Known rows, with every step that occurs
A Z B D: [ 12.2  -0.5 -17.9  16.7  -1.1  15.1 -10.4  -0.5   0.7  25.1   4.4 -19.8
  16.2  16.8   9.1  20.5 -11.4  25.0  -9.9 -23.9  30.9 -11.3  11.0   3.1]
A Z: [ -1.2  10.4 -10.6  11.0  -2.0  11.1  -8.0   5.0   8.6  19.5   3.5  -0.2
   4.6  12.1   3.1   7.3   3.5   1.7  -8.0 -11.7   3.0   4.9   3.9   4.8]
A Z B: [ -3.2  -0.5  -4.7  14.9  10.2  21.5 -10.6   0.4   8.9  29.5   1.7  -8.0
  25.1  16.6   2.3  17.0  -2.0  13.2  -4.1 -19.0  14.7 -13.5  -3.4   3.8]
A Z Y: [  5.8  13.8 -11.5  19.5   6.8  12.3 -11.9   3.1   9.2  17.9   9.5 -23.4
  14.2   3.3   6.8   7.6  -4.4   7.1   5.8 -24.6  10.3 -12.3   7.8   8.4]
B N A: [-20.0  -8.3  -8.0   0.7  -6.6  -2.4  -8.1  10.4  11.7  14.5  -1.2 -20.8
  -9.4  -4.2   0.7   1.1 -11.0  -5.9  12.9  -6.6  23.6  -8.5   0.4   1.8]
B N Y D Z A: [  7.6  -6.2  -2.9  11.9   4.3  27.0 -18.4   2.2   9.3  40.0   9.1 -70.7
 -14.6  -8.5  -8.7  -1.5  -7.4  13.0  13.1 -33.8  68.8 -17.0   6.7  -3.3]
Y D A: [ 10.8  -7.7   1.1  13.2  -3.8  17.5  -9.7  -3.5 -17.9  19.7   8.1  -8.2
 -19.8   5.2 -11.8  12.4   0.7   1.1  -2.6  -1.1  41.3  12.9  -3.9  -2.4]
B D: [ 13.1   0.8 -10.8   2.2 -11.0  -5.5  -0.5  -1.4  -6.6  -4.3   2.7 -12.4
  -8.8   0.3   7.5   4.3  -9.2  12.2  -5.9  -3.6  16.3   2.5  16.2  -0.7]
N Y: [ -8.3  -1.5  -4.9  -1.2  10.2  -1.4   1.5  -1.6  12.0   5.4  -5.2 -16.8
  -7.5   1.4  -4.3  -0.1   5.8   2.2  10.0 -17.5  10.3 -11.8   6.9   8.8]
B N A Z: [-20.6   3.2 -19.9  11.6  -8.7   8.9 -15.5  15.3  20.0  32.8   2.1 -20.9
  -5.0   8.7   3.4   8.4  -7.1  -3.1   5.8 -18.6  23.2  -4.3   2.9   6.8]
Y D N A: [  3.4   1.0   3.0  -0.8  -6.4  12.3  -5.4  -0.5   4.4  29.1   4.3 -35.0
 -29.2   6.9   0.4   2.3  -7.0   9.1  10.4 -13.6  52.8  12.6  -3.1   3.0]
Y D Z: [ 23.6   2.1   3.6  11.0  -0.1  22.4  -2.9  -9.6   2.1  23.0   6.4 -23.6
 -14.2   4.6 -18.7  -1.2  -1.1  11.8 -15.3 -15.2  47.5  16.6   6.6  -1.0]
Y D Z B N: [ 20.7 -23.9   3.8  14.8   3.9  18.7  -6.8  -9.5   6.3  38.0   1.6 -33.7
  15.1   4.8 -13.8   7.1 -19.6  20.0  -6.7 -25.5  67.0 -15.0   5.4 -16.1]
D N A: [ -4.5   5.8   7.2 -10.4  -7.3   4.6  -8.1  -3.5  10.6  24.1   2.3 -19.3
 -17.0  -2.5  17.3  -1.1 -10.7  10.1  12.9 -10.7  27.0   4.3  -7.2   5.8]
A Z B N Y D: [ -4.7 -19.7 -19.8  23.4  11.5  16.6  -8.1   3.0  17.8  45.3  -3.3 -37.6
  11.4  19.7 -10.7  17.6  -5.7  14.8   7.5 -40.8  57.1 -28.9  12.9  -2.4]
D Z B N A: [ -2.5 -16.5   4.5   5.6   6.0  21.0 -15.8  -3.8  20.5  42.4   3.4 -37.9
  12.1  -1.2  -3.7   6.2 -22.3  15.2   3.8 -27.6  59.9 -20.6  -4.5   0.4]
B D A Z Y: [ 22.7   9.8 -19.2  24.0  -8.6  15.7 -24.9  -3.7  -7.4  26.4  18.5 -32.5
   0.5  -0.7  16.4  20.7 -16.4  20.8  -0.2 -26.9  43.0  -4.6  14.3   9.2]
Y D N: [ 19.1  -3.7   6.5  -1.6 -10.1   3.5   0.8  -8.1  -3.3  17.4   1.4 -13.7
 -11.7   4.3   5.1   0.8  -9.4  13.5   1.2  -8.8  35.0   8.2   1.7 -10.5]
A Z D N: [ 30.5  17.6   8.1   1.8  -2.7  13.3 -13.3  -7.6  20.8  21.6   6.4 -22.9
  17.7   8.0  19.4  11.6  -6.5  32.8   5.9 -21.1  28.4  -4.6  -3.5   0.0]
D Z B N Y: [  3.7 -22.0   2.3   3.1  13.9  10.4  -8.9 -10.3  24.0  37.9  -4.5 -33.7
  23.2  -1.6  -2.9   3.3 -19.5  21.8   4.3 -40.3  53.7 -35.9   7.7  -3.6]

Rows
[  1.2 -34.0  -5.1  15.4  12.1  13.9 -13.1  -3.4  -1.5  40.1  -0.9 -34.6
   2.8   7.2 -11.4  19.7 -12.4  14.1  14.4 -28.5  72.2 -29.6   2.0  -5.5] : Z B N Y D A
[ 35.5   7.8  -6.2  12.7  -3.4   9.3  -9.2 -13.0   3.9  10.4  13.4 -46.8
   1.2 -10.7   6.5   0.4 -23.3  28.0  -6.3 -29.9  46.7  -5.9  21.7   4.0] : B D Z Y
[ 15.4 -16.1  -1.9   8.8  -0.9  12.6 -15.4  -8.8 -16.6  21.2   6.6 -16.0
   7.8   3.9   8.8  22.4 -17.8  23.1  -2.5 -11.0  49.3 -10.5   1.0  -2.7] : Z B D A
[ -6.4   3.7 -21.6  18.7   2.1  24.4 -16.3   6.7   9.2  36.9   5.7 -35.7
  -3.0  18.3   4.1  22.4  -8.5  20.3   0.1 -28.3  48.3  -5.8   6.4  16.4] : N A Z B D
[  3.8  -8.8  -4.8  12.9   6.8  18.3  -8.7  -5.7  -5.8  25.6   3.0 -25.3
 -26.9   6.9 -16.3  12.0   7.4   5.1   7.8 -19.0  53.7   2.5   2.2   6.9] : N Y D A
[ 15.7  -1.8  -7.2  20.3   9.5   8.9  -0.5   0.0  -6.7   4.2   7.6 -35.8
  -2.7  -0.6 -12.0   4.6  -3.2   4.8  11.6 -15.0  33.5  -8.8   7.8   2.4] : Z Y D
[ 10.5   8.5  -6.4  21.6   3.2  21.8 -26.1  -0.7  -0.7  31.0  16.0 -19.8
  10.3   0.8   8.8  16.5  -7.4   8.0   4.5 -22.7  27.0  -8.2  -1.2  10.5] : D A Z Y
[-18.8 -21.4  -3.9   4.1   7.4   6.2  -9.7   9.5  10.4  26.3  -2.5 -25.7
  11.5   1.4   0.7  10.1 -16.7   4.1  17.1 -14.4  37.5 -26.5  -6.8   0.4] : Z B N A
[  9.9   3.7  -9.5  24.2  -6.7  29.3 -19.4  -0.7  -9.1  37.5  11.1  -9.8
 -14.7  17.6  -9.9  20.0   4.8   4.2 -10.1 -13.5  42.0  19.0  -1.3   2.1] : Y D A Z
[ 25.0  -0.3   0.9  -9.1 -20.0 -10.4  -0.5  -9.0  -4.4   7.1   2.8 -15.0
  -6.3  -4.2  27.3   1.5 -23.4  25.2  -1.5  -9.7  25.7   2.2  12.2  -8.9] : B D N
[ 22.4   5.2  11.2   5.4   6.6  17.7 -16.2  -8.5  -1.9   4.7   7.8 -16.2
   6.6  -2.0  -4.4  16.7  -0.7  18.2   9.3  -3.0  35.7  -3.8 -11.7   3.9] : Z D A
[ -1.2  -5.1  -8.4   9.9   8.9   8.0   3.2  -0.2   6.3  11.7  -2.1 -30.4
 -21.7  10.3 -18.8   2.7   9.0   4.1   7.4 -19.7  36.8  -2.6  11.5   6.6] : N Y D
[ 19.6   7.1   7.6  13.8   3.1  38.8 -17.6   0.2  -7.9  30.7  16.1 -52.9
 -16.0  -4.5 -11.3  -0.8  -0.3  11.0  -1.3 -13.9  54.7   7.3  -5.3   0.0] : Y D Z A
[ -9.8 -20.2 -12.0  14.7   7.6  17.9 -23.9  -0.6  14.0  51.8  -0.1 -20.0
  22.1  11.6   6.7  24.1 -12.8  15.6   8.9 -37.8  48.3 -33.0   1.6   1.3] : D A Z B N Y
[ 15.7 -13.3  -0.7  -7.3   2.6  -2.8  -1.7 -13.8   8.8  23.9  -2.6 -34.6
   7.1   4.5  24.6   9.2 -22.8  38.0  10.1 -33.7  52.7 -27.2  11.9  -0.5] : Z B D N Y
[ 13.6  -0.9 -12.5   3.6  -0.8   8.1  -9.6  -8.7  16.9  43.1  -0.1 -34.9
  12.3  13.4  26.5  17.3 -19.3  41.0   3.8 -46.7  52.2 -21.5  17.1   3.8] : A Z B D N Y
[ 14.3  12.4  15.0  -8.6   3.4  10.8 -10.9  -4.4  18.5  14.3   4.5 -39.8
  -4.5  -1.8  10.1   7.1  -7.9  25.6  22.4 -14.7  45.1  -5.6 -11.7  10.4] : Z D N A
[-13.9   4.3 -20.7  20.2   1.4   8.5 -19.9  13.8  20.9  32.1   9.1 -42.9
   4.2  -0.4   7.9   9.1 -13.9   2.0  18.3 -31.0  31.0 -20.1   7.0  11.9] : B N A Z Y
[ 12.6 -12.0  -7.3  10.2   0.5  10.3  -3.2  -6.8  19.1  31.7  -0.7 -41.4
 -13.4   1.6 -17.8  -3.8  -8.3  13.1  -1.6 -34.8  63.6  -7.6  17.2  -4.8] : B N Y D Z
[ 26.0   9.1  -4.7  18.1  -2.9  14.6 -12.0  -4.3   6.5  35.1  12.1 -36.4
   2.8   7.0  14.0   8.1 -12.6  21.7   6.8 -32.6  44.2  -4.2   9.4  -0.4] : A Z Y D N
[ 19.8  -4.3  -1.0  21.8   6.6  18.1 -15.3  -4.9 -15.7  18.4  13.8 -32.0
  -9.8  -2.6  -9.4  14.3  -5.4   6.9  10.5 -15.0  50.3  -4.0  -1.2   2.4] : Z Y D A
[ -5.6  15.8  -3.0  -0.7 -10.2  15.0 -16.7   2.9  18.9  41.0   5.9 -19.7
 -10.8   9.2  19.9   5.1  -6.9  12.2   5.0 -22.3  28.4   8.2  -4.6  11.4] : D N A Z
[ 12.9  12.2  12.6   4.1   2.5  30.7 -21.7  -1.7  -1.7  25.3  14.2 -39.5
  -1.4 -12.0   3.3  -3.3  -3.9  10.6   1.6 -12.4  30.3  -1.5  -8.5   2.5] : D Z A
[ 23.6   6.6   6.7  10.0   7.4  15.3 -10.0  -9.7   9.6  15.1  10.7 -36.3
  10.6 -11.5   0.2  -3.5 -13.3  15.6  -0.5 -25.4  31.0 -11.2   6.0   5.8] : D Z Y
[ -2.6  13.7 -18.4  32.1   8.8  29.0 -16.0  11.7   9.9  34.1  13.1 -55.7
 -19.0  11.2 -13.1  13.9   3.5   3.8  13.0 -31.4  51.8   1.2   6.3  21.6] : N A Z Y D
[ 28.2  -2.5   5.3   7.6  -0.2   3.2  -3.4  -7.9  -1.7  17.2   8.6 -37.0
  -1.1  -4.7   9.8  -0.1 -15.2  18.8  13.0 -21.7  43.4  -9.8   5.7  -5.8] : Z Y D N
[-12.8 -15.0 -16.3  13.0  11.1   7.5 -11.0   4.0  23.2  38.6  -5.9 -25.1
  25.8  13.5   3.6  14.6 -10.0  14.0   9.8 -37.9  29.8 -38.3   7.1  -0.5] : A Z B N Y
[  2.3   6.7  -4.9  12.7  -6.2  21.3 -22.1   0.8  -2.6  33.1   9.3   4.8
  -0.1   8.7   6.5  16.1   0.7   4.1  -8.1 -11.5  19.3   9.5  -5.1   4.6] : D A Z
[  3.4  11.9  -6.7  10.6 -11.0  23.3 -14.9   5.0  13.3  47.5   7.5 -34.0
 -25.8  16.2   3.9   8.7  -2.9  12.1   2.0 -24.7  54.2  17.2  -0.8   8.2] : Y D N A Z
[ 16.1   7.8 -17.7  15.6 -17.8  15.7 -20.8  -1.4  -8.0  27.9  11.5  -8.9
  -9.2   9.2  11.9  20.3  -8.4  16.5 -13.7 -14.0  34.6  13.8  11.2   4.5] : B D A Z
[ 12.8  18.5 -16.1   9.9 -11.0  10.2 -20.1   0.8  14.4  36.1  13.9 -56.0
 -10.9   0.2  30.5  10.6 -23.8  28.1  11.6 -39.2  51.9  -4.6  14.1  15.5] : B D N A Z Y
[ -4.9 -14.2 -10.5  13.0   1.9   8.1 -12.6   4.4  11.7  34.2  -0.2  -8.3
  33.3  11.3   8.4  15.4 -14.0  10.8   0.0 -21.3  20.2 -27.1   1.0  -8.5] : A Z B N
[ -3.0 -26.5  -0.1   2.7   4.9  -2.8  -3.0   2.0   3.3  14.2  -4.3  -8.1
  29.5   2.0   5.7   8.5 -17.9   8.0   7.0 -10.6  18.5 -32.2   0.0 -14.1] : Z B N
